Each row comes from the steps of one path. Every step used is in the known rows, and no mark comes twice. Write the path behind each row, first mark first.
(in the rows, 128 means zero)
Known rows:
meto > galov > rifuso > kapa: [138 113 139 133 135 118 172 117 131 116 121 134 140 125 128 107 108 118
 122 147 122 111 149 135 113 118 115 111 131 167 126 113 141 116 117 160
 104 132 130 115  87 132 135  79 121 132 159 101 112 122 112 131  90 160
 116 133 119 128 130 127 136]
sepe > bigapu > galov > rifuso: [126 111 148 129 132 139 173 124  78 129  86 126 130 110 126 134  79 124
 132 133 103 126 122 140 126 180 111 105 174 157 145 128 147 115 131  79
 112 132 129 114  85 134 135  94 136 100 148 109 108 110 121 130 125 146
 122 131 115 122 124  96 133]
bigapu > sepe > fuvav > sidov: [132 126 116 128 129 226 136 127 125 113 102 118 139 130 144 134 114 102
 118 118 106 122 141 162 140 112 113 101 189 127 144 143 154 100 120 124
 108 131 133 117  88 136 136  84 128  95 157 125 114 118 125 124 130 119
 129 145 121 123 115 100  83]
pofa > bigapu > sepe > fuvav > sidov: [152 124 122 129 129 243 133 125 144 106  96 121 135 127 145 137 126  93
 121 127 123  27 133 171 140 131 122 102 197 126 145 142 153 102 118 124
 106 124 125 120  84 134 150  88 128  94 154 128 109 120 142 120 137 115
 123 147 108 121 113  95  79]
rifuso > galov > bigapu > sepe > fuvav: [119 121 108 126 128 146 148 124  89 121  75 118 133 114 148 142 102 101
 118 146 124 219 133 155 134 183  86  98 182 132 127 138 142  86 124  64
 108 130 142 113 104 133 134  89 139  87 159 109 116 109 161 122 134 129
 117 147 116 118 140  75  89]
galov > bigapu > sepe > fuvav: [115 124 107 131 125 131 143 120  92 131  81 117 133 124 145 139 101  98
 109 124 120 172 139 151 130 179  93  98 185 128 137 138 145  88 125 128
 112 127 138 119 104 133 133  87 137  85 159 119 118 107 162 123 137 128
 120 142 112 119 138  76  87]
sepe > fuvav > sidov > rifuso > galov: [145 111 109 128 132 220 141 101  99 109 128 121 157 121 121 139 127 120
 129 142 114 186 136 153 139 115 118  95 185 158 141 128 153 103 128  60
 109 127 149 105  65 132 131 133 126 104 153 120 110 119 129 121 125 134
 123 136 124 125 129 131 100]
sepe > fuvav > sidov > rifuso > varab: [142 112 108 128 133 212 139  84 106 149 139 126 148 151 117 137 127 123
 121 112  71 184 129 152 137 114 131 102 188 146 135 122 157 108 120 118
 113 127 137 106  75 133 128 133 116 104 150 132 134 115 124 123  94 127
 117 134 119 119 122 128 105]
galov > bigapu > sepe > fuvav > sidov > rifuso: [136 121  72 130 126 219 143  97 100 137  99 108 151 134 142 146 116 116
 105 120 120 190 143 164 129 177 101 100 180 146 164 127 161  93 125 131
 116 124 151 110  70 134 123  83 128  83 156 118 110 109 159 120 135 128
 126 149 115 114 144  73  78]
meto > galov > rifuso: [141 112 137 132 133 112 170 120 130 138 110 124 138 128 123 130 104 113
 122 148 114  90 138 133 114 118 113 111 135 162 127 117 142 116 117 165
 104 132 131 116  91 133 139  86 121 115 156 104 112 120 112 131 129 157
 112 136 118 129 129 128 134]
meto > galov: [140 110 139 129 133 116 136 125 138 121 125 125 138 128 122 130 112 110
 126 142 114  82 138 133 119 114 116 110 139 146 124 125 135 112 122 155
 104 132 130 117 115 134 138  82 122 111 156 100 117 125 119 128 129 145
 117 137 118 134 123 129 128]
fuvav > sepe: [123 130 100 136 131 145 135 125 117 127 115 131 140 123 126 123 112 117
 127 140 104 117 140 150 132 101 126 114 137 140 124 138 163 107 128 129
 103 129 126 122 119 134 141 133 120 115 152 108 115 114 134 126 130 117
 131 128 117 116 123 144 121]
rifuso > sidov: [118 112 151 129 131 187 137 122  97 107 126 130 142 134 129 142 113 118
 128 137 128  39 129 144 133 115 132 115 130 137 132 133 135 100 121 105
 109 129 126 122  85 134 143 128 131 110 150 124 114 123 132 127 123 140
 135 126 119 132 128 136 132]
sepe > fuvav > sidov > rifuso: [142 114 108 134 128 210 136  98 115 123 136 117 152 130 119 136 126 118
 121 117 110 137 145 150 136 113 126  97 185 156 151 127 158 106 126 127
 110 128 144 112  67 132 130 130 124 100 152 130 111 117 130 123 126 132
 125 132 121 123 127 130  95]
meto > galov > rifuso > varab: [143 111 136 128 137 114 173 106 125 166 112 132 136 147 122 129 107 118
 121 141  74 138 124 134 118 119 118 116 138 157 114 112 142 119 111 158
 105 129 125 111  96 134 139  85 112 117 156 106 134 119 104 130  97 151
  97 138 117 127 123 127 137]
bigapu > galov > rifuso: [126 115 155 129 132 144 168 125 106 134 106 125 138 114 127 129 104 130
 125 138 108 137 130 142 126 140 117 111 133 152 137 128 143 104 134  75
 106 132 129 116  90 135 140  92 124 104 147 107 115 106 119 130 125 154
 118 132 120 129 121 102 135]
bigapu > kapa: [129 117 151 136 131 138 134 117 121 118 119 138 134 120 135 124 124 123
 123 148 107 117 156 139 137 126 128 115 136 140 146 138 135 102 132 121
 106 136 129 121 108 137 140 146 125  83 149 120 119 114 124 131  88 141
 134 132 120 133 120 126 131]
galov > rifuso: [127 116 150 139 130 136 166 116 105 134 113 126 136 124 122 129 103 127
 125 140 112 130 142 138 130 125 129 113 136 155 133 130 144 109 123 136
 108 131 127 121  92 132 139 130 122 109 152 124 113 113 122 132 129 152
 123 125 114 128 122 129 133]
sidov > rifuso > galov > bigapu > kapa: [135 110 105 130 131 141 148  92  89 132 109 131 144 111 138 139 127 135
 117 172 126 229 152 145 130 194 108 113 124 163 160 126 139  89 136  65
 113 131 152 108  87 137 122 151 129  72 151 104 116 107 158 124  94 152
 130 137 119 126 155 100 132]
dupel > bigapu > kapa: [121 114 151 136 131 150 136 118 108 116 121 141 134 123 139 129 109 118
 106 148 123 181 153 142 136 142 149 114 141 143 146 138 136 102 134 121
  92 131 130 121 110 134 108 151 126  83 149 128 115 117  99 127  91 139
 138 129 113 132 105 130 123]
sepe > bigapu: [125 113 143 136 129 138 140 122  87 117 109 125 129 118 120 133  84 119
 135 134 110 112 132 140 136 159 124 106 180 141 136 136 141 118 125 130
 113 129 124 122 113 132 133 129 137 100 152 125 112 121 128 128 128 132
 129 125 111 123 123 128 124]
pofa > bigapu > sepe > fuvav: [144 124 115 132 125 143 134 121 135 111 104 127 127 124 139 137 129  99
 128 138 123  25 133 157 133 150 119 102 194 130 130 141 146 104 122 123
 103 128 125 122 108 133 156  86 132  89 154 128 113 112 141 122 141 126
 117 145 104 121 122  98  89]
pofa > bigapu > galov: [141 111 163 127 128 162 134 129 136 116 121 127 130 111 126 132 125 116
 133 142 123  35 117 147 130 157 128 114 145 138 135 137 135 102 136  69
 106 130 122 120 109 134 153  90 125 100 145 111 116 111 142 126 135 137
 119 134 105 131 116  97 132]
rifuso > kapa > bigapu: [128 115 149 118 129 141 138 118 101  98 150 137 130 116 130 108 121 126
 120 136 106 206 143 147 133 143 146 114 140 144 131 133 135  88 128 128
 115 128 132 119 108 133 128 121 144 119 154 120 116 113 140 127  82 140
 122 123 111 128 122 137 127]
rifuso > kapa > bigapu > sepe > fuvav > sidov: [137 125 118 110 128 230 138 121 106  91 125 132 136 121 151 113 126 102
 111 118 103 211 145 169 137 135 131 101 189 133 140 140 152  83 120 123
 113 127 137 114  83 136 127  81 149 107 160 121 112 119 134 122  85 122
 123 142 120 122 117 105  76]
sidov > rifuso: [136 113 103 138 127 124 136  98 107 128 152 123 145 132 116 137 125 141
 134 142 115 136 142 138 127 136 133 113 133 154 143 122 144 109 131 126
 109 129 139 115 102 133 131 130 119  97 150 117 112 109 127 127 125 151
 129 130 115 127 137 133 133]
fuvav > sidov > rifuso > kapa: [138 114 116 134 133 229 139  99 117 104 160 126 154 126 123 113 130 146
 124 131 118 154 154 153 130 118 138 115 133 158 153 121 149 107 126 122
 113 126 140 112  73 134 120 123 117 121 152 121 110 121 132 126  87 142
 139 128 121 127 130 128 124]
sepe > fuvav > sidov > rifuso > kapa > bigapu: [149 115 109 114 130 214 138  96  92 103 159 129 150 126 125 116 136 119
 112 118 107 227 149 158 131 134 142  98 184 161 147 124 156  90 127 125
 117 126 151 108  68 131 118 128 146 115 154 128 108 116 137 122  82 133
 126 127 117 118 132 135  96]
dupel > bigapu > sepe > fuvav > sidov: [126 122 117 129 129 239 137 126 113 106 102 123 139 134 146 137 102  99
 101 120 121 190 136 165 138 123 135 100 195 125 141 142 154 100 120 122
  94 128 134 117  86 133 108  88 130  92 155 128 110 123  99 119 131 117
 130 143 115 121 102 102  72]
sepe > bigapu > galov > rifuso > varab: [123 110 147 124 136 146 177 111  78 162  91 133 127 126 124 133  79 124
 130 128  64 172 108 141 131 180 115 110 176 152 131 122 147 118 125  71
 113 131 122 108  91 135 134  98 127 104 147 114 131 110 111 132  92 140
 114 134 113 118 121  94 135]
sepe > fuvav: [123 116 147 135 127 125 136 119 105 117 114 126 136 127 120 129 111 105
 128 126 113 122 142 141 136 119 118  95 192 138 122 138 145 104 129 124
 105 132 129 121 106 131 142 130 131 103 153 133 115 116 133 126 128 130
 122 127 117 127 119 134 106]

Write each row's path:
[117 124 103 130 134 152 177 125  83 123  88 140 132 107 131 105  83 120
 125 134  96 142 134 151 117 162 106 107 165 163 135 124 172 116 129  73
 106 133 129 112  86 134 130  99 135 129 152  98 105 110 127 128  88 125
 133 130 117 103 132 108 125]  fuvav > sepe > bigapu > galov > rifuso > kapa
[131 125 113 114 128 146 137 117 106  99 138 136 127 121 147 114 127 119
 119 142 105 205 140 158 130 157 138 116 137 133 136 133 139  86 123 123
 111 129 132 117 112 137 128  75 145 107 158 106 115 114 139 125  83 142
 125 139 111 125 127 107 112]  rifuso > kapa > bigapu > sepe
[133 111 157 107 129 146 135 124  99 120 132 126 130 110 130 130 118 118
 123 138  95 201 116 144 131 161 134 111 142 139 134 135 136  81 139  73
 112 133 134 115 108 137 132  89 145  97 149 101 116 110 137 125 119 140
 115 133 113 131 119 109 126]  kapa > bigapu > galov
[119 121 111 134 127 152 136 122 111 112 117 128 130 128 146 140 101 119
 112 146 122 186 136 152 133 147 140 115 144 130 136 138 141 104 120 124
  95 128 129 120 116 133 108  84 126  91 153 113 111 118 100 124 130 138
 133 141 107 128 113 105 103]  dupel > bigapu > sepe
[129 128  95 135 131 148 139 120  91 124  91 143 129 116 137 122 100 111
 123 151  95  98 153 150 132 146 115 109 174 144 145 141 167 116 129 124
 107 134 126 119 113 136 136 156 134  88 153 112 112 117 133 126  90 111
 142 134 117 107 127 134 119]  fuvav > sepe > bigapu > kapa
[138 110 113 127 132 223 148 100  85 123 102 110 156 120 126 141 114 119
 113 138 128 240 136 155 136 162 102  94 181 161 149 128 151  90 129  70
 116 124 157 106  62 132 122 130 134  97 154 119 114 116 160 121 131 129
 123 134 118 119 142 102  95]  sepe > fuvav > sidov > rifuso > galov > bigapu
[133 111 136 129 132 119 145 120 123 133 100 115 138 125 128 132  98 104
 107 142 126 137 135 137 116 164 101 110 136 147 131 124 134  99 122 168
 113 128 138 117 109 133 132  81 129 107 157  96 123 122 146 127 136 143
 110 135 112 129 140 102 125]  meto > galov > bigapu
[124 111 148 127 132 145 142 129  88 115 104 125 128 112 124 134  85 117
 133 131 103 117 119 141 129 177 116 104 179 139 141 136 140 112 135  73
 110 132 129 115 110 134 134  92 138  98 149 110 112 115 125 127 125 133
 125 133 116 123 122  98 126]  sepe > bigapu > galov
[128 108 155 104 132 189 169 121  70 124 114 132 136 121 138 144 111 122
 116 139 109 123 112 150 122 158 135 112 128 158 141 126 140  83 126  58
 114 129 136 113  57 136 136  92 150 105 148 104 107 114 132 128 119 153
 122 131 117 126 131 112 133]  kapa > bigapu > galov > rifuso > sidov
[146 112 163 130 130 161 165 126 130 130 102 127 131 113 128 130 118 121
 128 144 119  46 122 148 128 161 126 116 140 156 137 128 142 105 132  76
 104 128 124 118  85 134 152  91 123 104 146 113 112 107 135 128 137 151
 116 132 105 128 118  95 132]  pofa > bigapu > galov > rifuso
[133 121 101 125 131 123 144 120 131 135  91 114 134 128 148 139 103 104
 111 145 120 135 134 148 113 180  91 113 133 136 139 124 137  98 119 159
 110 128 140 116 115 136 131  35 129  93 160  87 118 117 145 125 136 141
 112 154 113 125 143  72 109]  meto > galov > bigapu > sepe
[133 125 112 117 128 142 170 115  99 118 124 136 129 119 150 115 119 126
 115 143 104 211 145 156 124 160 136 117 132 155 139 127 146  90 118 131
 109 127 135 116  89 135 128  77 143 109 158 107 108 109 132 127  86 153
 121 139 112 122 130 105 116]  galov > rifuso > kapa > bigapu > sepe
[118 121 103 123 134 199 176 127  59 128  78 137 138 119 137 140  80 108
 125 140 107  38 116 153 117 154 107 108 161 158 139 126 172 114 122  55
 108 131 128 112  62 136 136 106 141 115 148  99 103 116 126 128 125 125
 136 133 119 106 138 111 124]  fuvav > sepe > bigapu > galov > rifuso > sidov
[148 121  77 114 130 231 137  99 112 101 162 128 144 127 146 122 141 136
 113 139 101 221 144 170 127 152 143 118 133 149 165 121 153  90 120 127
 117 123 147 108  74 137 115  76 137 104 157 105 108 117 135 121  82 140
 130 146 116 120 134 106 103]  fuvav > sidov > rifuso > kapa > bigapu > sepe
[131 109 105 130 130 137 149  97  85 128 118 114 145 115 123 141 112 140
 124 163 130 235 133 143 130 188 110 111 126 161 143 123 138  95 138  71
 117 125 151 110  89 132 124 130 128  95 153 105 116 110 161 126 132 150
 124 132 111 124 152 108 131]  sidov > rifuso > galov > bigapu
[150 112 112 117 131 224 137  97 104 102 170 129 149 124 126 115 136 141
 117 135 106 225 144 160 131 140 154 114 136 161 156 120 149  91 126 129
 118 124 145 111  71 135 114 121 138 118 153 117 108 118 138 124  79 141
 129 126 113 124 128 131 118]  fuvav > sidov > rifuso > kapa > bigapu
[128 121 121 122 130 244 147 125 100 112  68 111 142 113 153 140 104  96
 109 137 121 222 135 169 142 164  91  99 185 131 144 143 148  84 123  66
 109 129 142 111  81 135 130  87 137  90 158 110 115 116 158 121 135 116
 120 147 119 120 130  74  78]  rifuso > galov > bigapu > sepe > fuvav > sidov
[132 122  95 123 129 107 145 116 117 135  78 117 135 131 147 140 105  86
 105 131 122 134 138 147 112 175  79  96 181 136 130 125 146  98 116 161
 110 130 142 114 110 133 134  40 136  91 163  97 115 116 145 123 137 132
 107 155 114 120 143  73  88]  meto > galov > bigapu > sepe > fuvav
[124 113 152 130 133 155 146 120  98 120  83 129 136 108 146 129 113 115
 115 165 122 215 149 146 141 180 105 112 129 147 145 139 131  85 133  64
 110 130 138 115 105 137 131 146 133  80 152 106 122 112 157 126  93 141
 130 133 118 131 135  99 128]  rifuso > galov > bigapu > kapa
[139 122 105 121 132 210 144 125 130 130  73 109 143 133 151 139 103  84
  98 120 118 135 140 160 119 159  83  97 186 133 144 129 150  94 114 161
 111 129 144 113  86 136 129  40 133  94 162 101 117 127 146 122 136 118
 112 157 118 121 133  70  76]  meto > galov > bigapu > sepe > fuvav > sidov
[152 121  99 111 131 120 171 116 119 117 123 137 130 124 150 116 120 112
 114 148 108 175 142 150 108 154 120 113 133 160 133 115 144  99 112 162
 107 131 137 112  87 136 129  32 142 115 164  86 108 120 118 127  85 159
 110 151 113 123 137 107 118]  meto > galov > rifuso > kapa > bigapu > sepe
[145 123 117 133 127 155 134 124 146 113 115 128 126 124 141 138 128 115
 134 147 123  20 130 158 132 154 130 119 146 129 138 139 140 106 119 126
 107 125 122 123 115 134 152  78 125  91 153 118 114 114 141 125 138 134
 119 145 103 124 121  97 114]  pofa > bigapu > sepe
[124 123 100 129 133 143 173 125  82 140  81 130 132 111 129 128  78 118
 127 140  95 123 125 149 120 162 107 106 169 161 135 129 175 117 132  78
 106 132 132 114  89 134 136 104 133 109 149 100 104 106 124 128 127 121
 126 134 115 104 131 108 122]  fuvav > sepe > bigapu > galov > rifuso
[148 119  72 124 132 230 141 104 105 108 121 122 148 125 140 145 132 121
 127 148 112 180 135 163 135 129 110  99 181 148 150 129 158 101 124  57
 106 129 149 103  67 134 131  86 125  89 155 110 106 118 127 120 126 132
 123 153 124 120 135 103  87]  bigapu > sepe > fuvav > sidov > rifuso > galov
[118 113 153 132 132 185 170 119  89 122 107 131 140 135 131 142 106 122
 122 140 127  46 132 143 127 118 131 115 127 156 137 125 141 105 115 112
 111 129 125 120  64 135 140 132 129 114 150 126 109 121 127 131 124 155
 130 123 121 129 132 132 134]  galov > rifuso > sidov
[135 112 154 111 129 139 167 121  86 136 117 126 131 114 131 130 109 125
 119 143  90 207 122 146 125 163 131 110 136 157 139 128 143  87 135  81
 111 132 136 113  86 136 136  89 144 101 150 105 114 107 130 129 120 155
 109 132 115 127 121 107 130]  kapa > bigapu > galov > rifuso
[142 122  62 115 126 118 139  90  87 109 153 136 135 125 141 121 139 120
 121 131 105 217 147 155 118 166 128  99 181 152 142 122 155  91 124 122
 114 128 150 107  88 133 124  81 148  97 158 117 107 106 138 120  83 143
 125 143 113 117 146 110  95]  sidov > rifuso > kapa > bigapu > sepe > fuvav
[131 127 108 117 126 127 170 113  89 116 112 137 129 123 149 115 118 108
 115 133 105 215 150 156 124 154 123  99 181 153 134 130 154  88 116 129
 111 131 137 114  83 133 130  82 151 108 160 121 109 107 130 124  87 143
 120 142 112 116 130 106  92]  galov > rifuso > kapa > bigapu > sepe > fuvav
[125 128  95 136 130 141 140 122  84 124  98 131 133 120 124 126  86 109
 129 140 101 106 134 148 130 139 119 108 176 143 128 138 168 119 127 132
 109 129 125 121 115 133 136 141 135 111 153 113 112 115 132 126 128 109
 131 126 112 107 127 138 113]  fuvav > sepe > bigapu
[134 110 152 106 133 144 170 106  84 167 118 134 129 128 129 131 110 126
 117 134  54 252 103 148 130 162 137 115 139 149 127 123 142  87 125  71
 111 130 131 109  92 135 132  92 136 104 148 105 136 105 123 130  87 146
  99 134 113 124 116 103 139]  kapa > bigapu > galov > rifuso > varab
[120 110 153 130 131 152 146 121  93 122  95 117 137 108 130 133  99 121
 119 155 128 225 133 145 137 173 108 112 134 143 128 138 132  87 131  72
 113 130 137 117 107 133 131 129 133 102 153 108 121 113 160 127 134 136
 117 128 113 128 135 104 128]  rifuso > galov > bigapu
[165 122  76 132 127 228 133 101 140 114 124 120 142 134 139 145 144 114
 123 132 125  40 134 170 132 144 124 103 190 148 158 128 160 108 124 126
 109 124 139 112  70 134 144  84 124  87 152 126 105 116 143 118 136 128
 125 151 108 116 129  97  79]  pofa > bigapu > sepe > fuvav > sidov > rifuso
[140 108 118 127 132 237 147 100  95 126 117 110 156 118 127 140 113 136
 117 150 128 237 133 157 136 171 115 112 131 160 155 127 142  91 128  71
 117 123 151 108  68 134 119 127 125 100 152 105 114 118 160 124 131 138
 124 132 115 124 143 104 118]  fuvav > sidov > rifuso > galov > bigapu
[128 114 156 109 131 150 138 122  97  99 142 138 131 107 133 107 122 124
 120 134 104 215 129 145 126 160 136 111 138 143 134 132 134  83 134  69
 112 131 135 113 110 135 127  85 146 116 152 104 115 112 133 125  81 143
 117 131 115 130 123 108 131]  rifuso > kapa > bigapu > galov
[143 121  70 126 134 214 140  86 111 148 129 125 147 154 135 142 131 122
 119 118  68 179 127 164 136 129 121 105 184 134 144 121 160 106 117 113
 109 125 138 104  73 135 129  86 115  91 153 123 131 114 118 121  95 126
 114 152 120 115 126  97  89]  bigapu > sepe > fuvav > sidov > rifuso > varab
[129 115 142 135 132 139 140 118  88 116 102 138 128 118 134 129  97 115
 127 144 101 101 151 139 137 164 122 108 178 145 153 138 140 115 129 125
 111 133 126 119 107 137 134 152 137  79 151 126 114 116 124 130  88 137
 141 131 117 125 125 122 126]  sepe > bigapu > kapa
